What can hang from each mark
F: D L Q
T: D
D: E F L Q
L: F
E: D H Q
H: D E
Q: D E F

Each row was made from one small tree. The marks that hang from a mark follow it in brackets, in alphabetical order. Every link used is in the known rows. Write each row's tree.
Known rows
D{E{H Q} L{F}}: -19	19	18	15	-4	2	-1	-4	24	13	12	7	25	9	11	-1	-8	15	-13	-3	20	0	-11	-26	3	30	8	-5	13	-9	2	-8	33	-2	5	8	20	-8	-24	-11	2
D{E{H} F L Q}: -13	41	-4	10	4	-20	4	-2	-4	9	8	-4	18	-16	15	-5	-8	21	-7	-11	4	-2	-18	9	19	25	6	3	6	-17	16	-12	25	-6	5	8	-8	-5	21	3	-11
D{F}: 10	-13	-8	-18	-15	-6	-7	-10	12	18	-3	-10	2	1	24	-7	-4	18	0	1	4	-28	-25	7	-6	-11	-6	-12	5	-1	5	2	29	15	-20	-7	15	-14	-3	0	-4
T{D{F L}}: 15	-23	-19	-28	-8	-10	6	-12	12	30	1	-21	-3	7	11	-17	-6	22	-14	3	-1	-36	-22	24	17	-17	-7	-15	2	-20	6	-18	30	4	-11	-8	11	-7	-14	9	-5
E{D H Q{F{L}}}: -17	-22	16	8	-17	41	1	0	40	24	4	29	18	-5	0	23	7	-10	3	-5	14	16	-16	-72	-16	-10	-15	-16	23	-5	6	-14	16	-7	-8	28	13	-37	-26	-13	5
H{E{D}}: 1	2	18	-1	-13	5	-15	1	31	2	-8	8	5	-2	4	11	7	12	-4	-12	15	-7	-6	-22	2	-48	-5	-9	19	9	10	-8	36	10	-8	19	10	-20	-6	-12	2
F{D{L}}: 2	-29	-9	-6	-11	2	-19	-1	16	7	-8	-9	8	10	14	-17	2	17	-3	-4	17	-26	-14	-2	-10	-5	9	-15	-11	-2	-7	17	13	9	-16	3	14	1	-9	7	-14
E{H}: 6	-2	23	-3	-20	10	-13	-12	12	6	-6	7	20	11	41	1	9	24	-3	3	23	-6	-8	-11	7	-10	-9	-6	21	-1	7	1	8	16	-12	6	18	-22	-10	-9	15
D{F{L}}: 8	-23	-8	-23	-13	0	-1	-3	16	26	-1	1	9	-2	18	-11	-3	11	-2	0	1	-30	-24	-10	-25	-6	-3	-23	8	3	7	-2	10	9	-25	-14	16	-22	-1	7	-17
D{E F L}: 0	7	-21	-12	-1	-25	-2	-8	5	13	1	-16	5	-2	11	-15	-5	14	-10	-8	9	-21	-17	7	-1	7	7	-8	-3	-9	9	-3	35	6	-7	-3	1	-7	7	5	-9
E{D{F L} H Q}: -25	-12	-11	16	-12	8	-8	-5	24	37	11	8	8	5	-8	10	-10	-1	-4	-8	-4	17	-14	3	15	-3	-11	-3	10	-19	3	-19	37	1	-7	34	2	-15	2	-4	-8
D{E{H Q} F{L}}: -7	17	21	9	-11	15	6	1	17	15	9	17	23	-13	12	1	-4	11	-2	-5	4	4	-23	-28	-8	16	-1	-11	17	-3	13	-8	18	-8	8	6	11	-15	-8	-4	-6
F{D{L Q{E}}}: -6	6	-3	14	-5	0	-15	13	-12	-7	-8	-21	16	-15	2	-15	4	12	4	-23	1	-20	-22	17	7	7	21	-12	-10	-8	-5	23	24	-6	7	5	6	17	-7	5	-24
F{D{E{H} L} Q}: -5	-2	2	14	-2	-1	-11	1	-9	-11	-9	5	30	11	13	-9	0	22	-9	-4	36	-6	-3	-18	4	15	11	-4	8	-6	-8	21	-18	-13	0	10	4	-1	-4	5	-14
F{D}: 11	-20	13	-6	-19	15	-19	-1	14	-3	-13	-3	10	4	21	-12	5	22	2	0	19	-28	-20	-13	-13	-15	4	-13	-4	4	-5	22	13	9	-14	3	22	0	-19	0	-3
H{D{E}}: 9	21	1	-4	-11	-2	-8	0	-3	-13	-8	-6	12	-2	13	-5	11	10	-8	-10	15	-17	-13	-21	0	-37	6	-2	4	11	20	-5	20	4	13	-7	5	-11	-17	-11	22
D{E F{Q}}: 6	7	-15	-12	-9	-20	-1	-8	-12	-7	-5	-10	13	3	16	-8	-11	20	-6	0	17	-28	-23	-7	-10	-3	4	-6	13	2	5	12	17	-5	-8	-9	8	-13	0	3	-10
H{D E}: 8	7	9	-5	-11	0	-13	2	27	4	-12	9	8	-3	10	5	8	10	-6	-12	14	-16	-9	-16	4	-53	-5	-15	9	17	22	-15	23	9	10	-13	6	-11	-15	-12	9
D{Q{E F}}: 2	13	6	-2	-10	6	-2	1	3	-9	-11	-14	13	-22	19	5	5	6	8	-18	10	-17	-28	-20	0	-1	5	-15	8	-4	7	10	44	-3	4	-4	7	-10	-21	-9	2
H{E}: 11	5	23	-6	-15	-2	-14	-5	32	0	-10	8	9	-2	25	4	6	24	-4	-6	19	-19	-11	-16	0	-32	-1	-16	13	12	12	0	31	15	-4	-7	15	-15	-9	-8	2
F{D{E} L}: 10	-2	21	-4	-11	17	-6	12	7	-11	-7	3	18	-9	10	-18	8	18	-1	-6	23	-26	-17	-40	-29	-4	15	-17	-1	8	1	21	-3	-4	-5	0	18	-2	-15	4	-10
L{F{D{E}}}: 9	6	23	-7	-6	7	-8	6	14	-10	-2	-6	16	1	8	-19	-3	24	-5	4	29	-34	-20	-34	-21	11	15	-10	-4	3	-7	22	18	-1	-9	0	25	8	-29	-6	-4
Q{D E{H} F{L}}: -8	-26	19	1	-7	34	-4	5	18	11	-19	11	25	-19	10	5	18	-18	1	-16	33	0	-6	-51	-9	18	-4	-21	20	-2	-17	11	-4	-10	-12	-2	7	-36	-18	-8	6
D{L{F}}: -2	-21	-12	-21	-8	-13	-8	-9	25	22	2	-11	11	22	17	-16	-6	15	-11	5	15	-33	-13	-8	-15	9	5	-17	5	-3	-3	0	25	15	-29	-13	24	-15	-15	-1	-8
F{D Q}: 8	-27	-1	-5	-17	9	-16	-1	-2	-11	-16	-4	16	13	18	-10	-4	23	2	5	24	-33	-20	-18	-19	-16	5	-14	5	7	-10	31	-4	-1	-16	-4	20	-6	-19	4	-15

Which tree is each row?
-6	28	-12	-1	1	-15	5	-2	10	-4	0	-11	10	-14	14	-5	3	10	-2	-14	18	-18	-25	-36	-5	9	10	-5	-3	-11	17	-1	44	-8	3	-2	-2	-13	-4	0	-4 -> D{E L Q{F}}
-11	-10	-14	-4	-1	-5	-3	-3	25	3	-13	-10	6	-10	3	-10	12	-9	-7	-16	35	-18	-12	-47	-10	12	7	-5	-5	-10	-7	8	35	-6	-13	-4	-1	-28	-8	2	6 -> Q{D{E L} F}
-18	-17	-12	11	-10	15	-5	-7	34	32	1	13	15	3	6	15	3	-15	-2	-7	13	12	-14	-36	9	-10	-11	-12	3	-7	13	-23	25	-4	13	3	-1	-19	-29	-13	12 -> E{H{D{L}} Q{F}}
8	13	-15	-11	0	-11	12	2	-15	13	0	-28	5	-19	-2	-14	-6	18	-10	-16	-15	-30	-29	43	33	-5	7	-12	4	-23	8	-13	41	-9	11	-7	-1	8	-10	8	-13 -> T{D{F L Q{E}}}
0	-12	0	2	-8	16	-6	8	-24	1	-12	10	39	6	9	6	8	-5	-5	-11	15	0	-5	-18	-1	-20	0	-18	32	13	4	-2	-37	-14	7	-12	5	-22	-18	-9	-1 -> F{L Q{E{H{D}}}}
1	38	8	6	-7	-4	-7	8	17	-3	-7	5	9	-19	6	6	3	12	-2	-17	0	-15	-22	-15	10	-48	0	-9	9	14	29	-19	30	-1	17	-13	-1	-8	-4	-9	2 -> H{D{Q} E}
-1	-2	-10	-3	-4	-13	-14	2	28	16	-9	4	9	4	2	0	6	3	-11	-15	10	-14	-3	-7	9	-44	0	-16	3	10	17	-22	22	6	7	-12	-1	-9	-5	-5	-1 -> H{D{L} E}
-11	-10	10	4	-5	13	-8	0	-11	-3	-4	3	32	14	1	11	-7	4	-7	-4	22	-1	-1	-16	5	2	-1	-7	37	-1	-15	7	-3	-9	-17	19	17	-21	-23	-17	-1 -> L{F{Q{E{D H}}}}
-24	-11	-10	15	-4	-2	-9	3	48	31	-5	2	1	-17	-16	-3	-9	-7	-2	-17	3	-8	-21	-3	3	0	0	-14	-3	-4	-5	-7	58	-6	-2	-6	0	-13	4	3	-22 -> H{E{Q{D{F L}}}}
-16	-26	-31	1	-2	-10	-7	-7	-4	26	2	3	16	18	-1	5	-12	4	-9	-2	9	2	-3	6	10	-3	-11	-4	22	-16	-4	-10	-2	-6	-25	22	-5	-27	15	4	-20 -> E{D{F{Q} L} H}
-15	24	-2	10	-1	-10	-10	8	23	6	0	3	8	-10	-7	6	0	11	-4	-23	-1	-4	-10	-9	12	-33	3	-5	10	-3	13	-17	43	1	-2	18	-4	-14	13	-3	-16 -> H{E{D{L Q}}}
-10	-24	-29	2	-6	-6	-14	1	-19	-2	-8	-16	18	16	-8	2	2	-2	-8	-22	10	-8	-4	7	4	-21	9	-8	17	-4	-11	9	14	-4	-13	14	3	-16	-6	-2	-14 -> F{Q{E{D{L}}}}
-2	19	5	4	-15	-2	-1	-5	14	6	6	-6	7	-11	8	-1	-8	15	0	-8	1	-15	-34	-7	-6	-1	4	-5	3	-4	12	1	55	1	10	2	12	-3	-13	-5	0 -> D{E{Q} F}
-13	11	2	3	-8	13	4	9	5	22	7	13	17	-17	1	6	-6	5	0	-5	-10	5	-20	-17	-1	-3	-9	-9	23	-11	12	-18	3	-8	-19	23	1	-27	17	2	-17 -> E{D{F{L} Q} H}
-7	-16	-12	0	-10	4	-7	-6	-4	14	-5	8	16	11	8	11	-10	10	-3	3	12	2	-11	-5	6	-14	-15	-3	28	-8	-1	-4	-1	-5	-25	22	5	-30	6	-3	-9 -> E{D{F{Q}} H}
-14	10	9	15	-7	8	0	-10	31	12	4	10	20	-2	14	11	5	6	-5	-10	28	10	-14	-46	6	19	-2	-6	5	-13	11	-8	39	-6	14	13	5	-15	-23	-11	10 -> D{E{H Q{F}} L}
3	-19	-3	-4	-6	5	-2	1	-18	13	-7	7	32	-2	15	3	-6	4	-2	-6	10	-8	-11	-1	-5	15	-1	-22	29	1	-5	8	-24	-11	-9	-8	8	-20	-3	1	-22 -> D{F{L Q{E{H}}}}
11	17	19	-6	-7	0	6	-10	4	1	-1	-4	18	6	22	-8	9	31	-21	-4	25	-11	-1	-5	32	-9	-2	-2	18	-18	12	-16	10	-3	9	7	9	-8	-19	-2	17 -> T{D{E{H} L}}
12	29	21	-2	-6	10	11	-1	-16	4	-1	-12	17	-26	14	0	-4	25	-7	-9	-5	-13	-25	31	45	-5	-4	-8	21	-22	11	-13	24	-12	17	5	5	4	-15	-3	2 -> T{D{F Q{E{H}}}}
-10	5	6	18	-12	8	-12	4	16	-3	0	-5	11	-2	-2	-11	0	14	-2	-13	15	-12	-23	-17	-6	5	18	-5	-13	-4	-1	16	38	-5	14	12	13	12	-21	0	-9 -> F{D{E{Q} L}}
8	-10	7	-4	-10	9	-6	11	-9	-18	-9	4	26	3	6	-14	0	18	-2	-3	27	-29	-17	-44	-35	-3	14	-16	7	12	-5	30	-21	-14	-8	-7	16	-9	-15	8	-21 -> F{D{E} L Q}
-1	-25	-14	-17	-14	9	-2	5	13	25	2	2	5	-2	-3	-4	-2	-2	-1	-3	-4	-16	-20	-19	-23	-21	-7	-17	14	-1	4	-9	14	5	-32	12	10	-26	3	3	-14 -> E{D{F{L}}}
1	4	7	-7	-8	13	3	8	5	0	-7	-5	17	-25	12	2	7	-1	6	-18	5	-20	-27	-37	-18	3	7	-24	10	1	7	7	22	-7	0	-11	9	-18	-20	-3	-10 -> D{Q{E F{L}}}
-11	13	1	10	-13	-3	-6	-7	16	1	4	-6	11	6	10	-5	3	13	-8	-15	9	-10	-20	-12	-2	-3	12	-4	0	-3	12	1	51	5	12	3	13	-7	-15	-4	1 -> D{E{Q} L}
-6	14	14	6	-4	4	-4	-3	10	3	-11	0	14	-17	14	-8	3	7	-6	-7	23	-3	-13	-14	8	17	-3	2	12	-9	-3	5	18	-6	-9	7	0	-21	9	-5	8 -> Q{D{E{H} F}}
-2	30	13	10	-6	2	-3	1	-15	5	-3	-6	21	-24	20	3	-5	17	3	-14	-4	-1	-23	23	25	13	2	-8	16	-10	8	1	25	-4	8	7	3	-2	5	-7	-6 -> D{F Q{E{H}}}
25	15	7	-24	-8	-5	12	-6	3	1	-2	-17	1	-9	12	-12	0	31	-14	1	9	-34	-26	3	14	-20	-2	-7	8	-13	14	-9	34	-1	5	-4	11	-3	-21	0	11 -> T{D{E F}}
0	29	-5	-5	-3	5	13	12	7	-6	-2	3	15	-27	0	1	9	-6	-1	-15	8	-18	-28	-64	-21	-17	4	-12	3	6	28	-12	13	-17	12	-14	-3	-21	-19	-4	5 -> H{D{E Q{F{L}}}}
16	11	6	-17	-5	8	17	9	-12	11	0	-16	10	-29	0	-12	-3	16	-5	-13	-18	-32	-34	15	10	-11	5	-21	15	-12	10	-11	20	-13	8	-13	10	-4	-17	8	-14 -> T{D{F{L} Q{E}}}
12	6	6	-26	0	-10	10	-5	14	7	6	-17	11	11	5	-19	-2	27	-24	3	20	-39	-15	-13	7	-2	9	-11	10	-13	6	-12	28	-1	-4	-11	22	-4	-34	-1	6 -> T{D{E L{F}}}
13	23	29	-3	-20	16	8	-5	14	-10	1	-6	8	-6	11	-3	6	30	-12	-3	10	-22	-30	-19	13	-31	3	-3	14	-8	16	-7	51	-4	23	2	21	-4	-43	-8	21 -> T{D{E{Q}}}
18	45	10	-14	-7	-9	19	-2	-9	-5	2	-18	3	-26	9	-12	-6	34	-11	-4	-5	-34	-38	7	19	-15	2	-1	9	-15	22	-11	44	-11	14	-5	5	0	-11	5	4 -> T{D{E F Q}}
19	48	23	-10	-10	-1	13	-2	-7	-23	-1	-15	7	-17	20	-10	6	37	-12	-5	5	-31	-30	-10	18	-28	6	2	14	-9	22	-6	37	-9	17	-3	13	-4	-20	-2	15 -> T{D{E Q}}
-9	19	3	-1	-1	-1	2	16	24	18	3	14	6	-28	-14	5	-8	6	2	-17	-13	-9	-24	-21	-9	-27	-4	-17	13	2	16	-21	28	-9	-11	10	-2	-21	15	4	-30 -> H{E{D{F{L} Q}}}
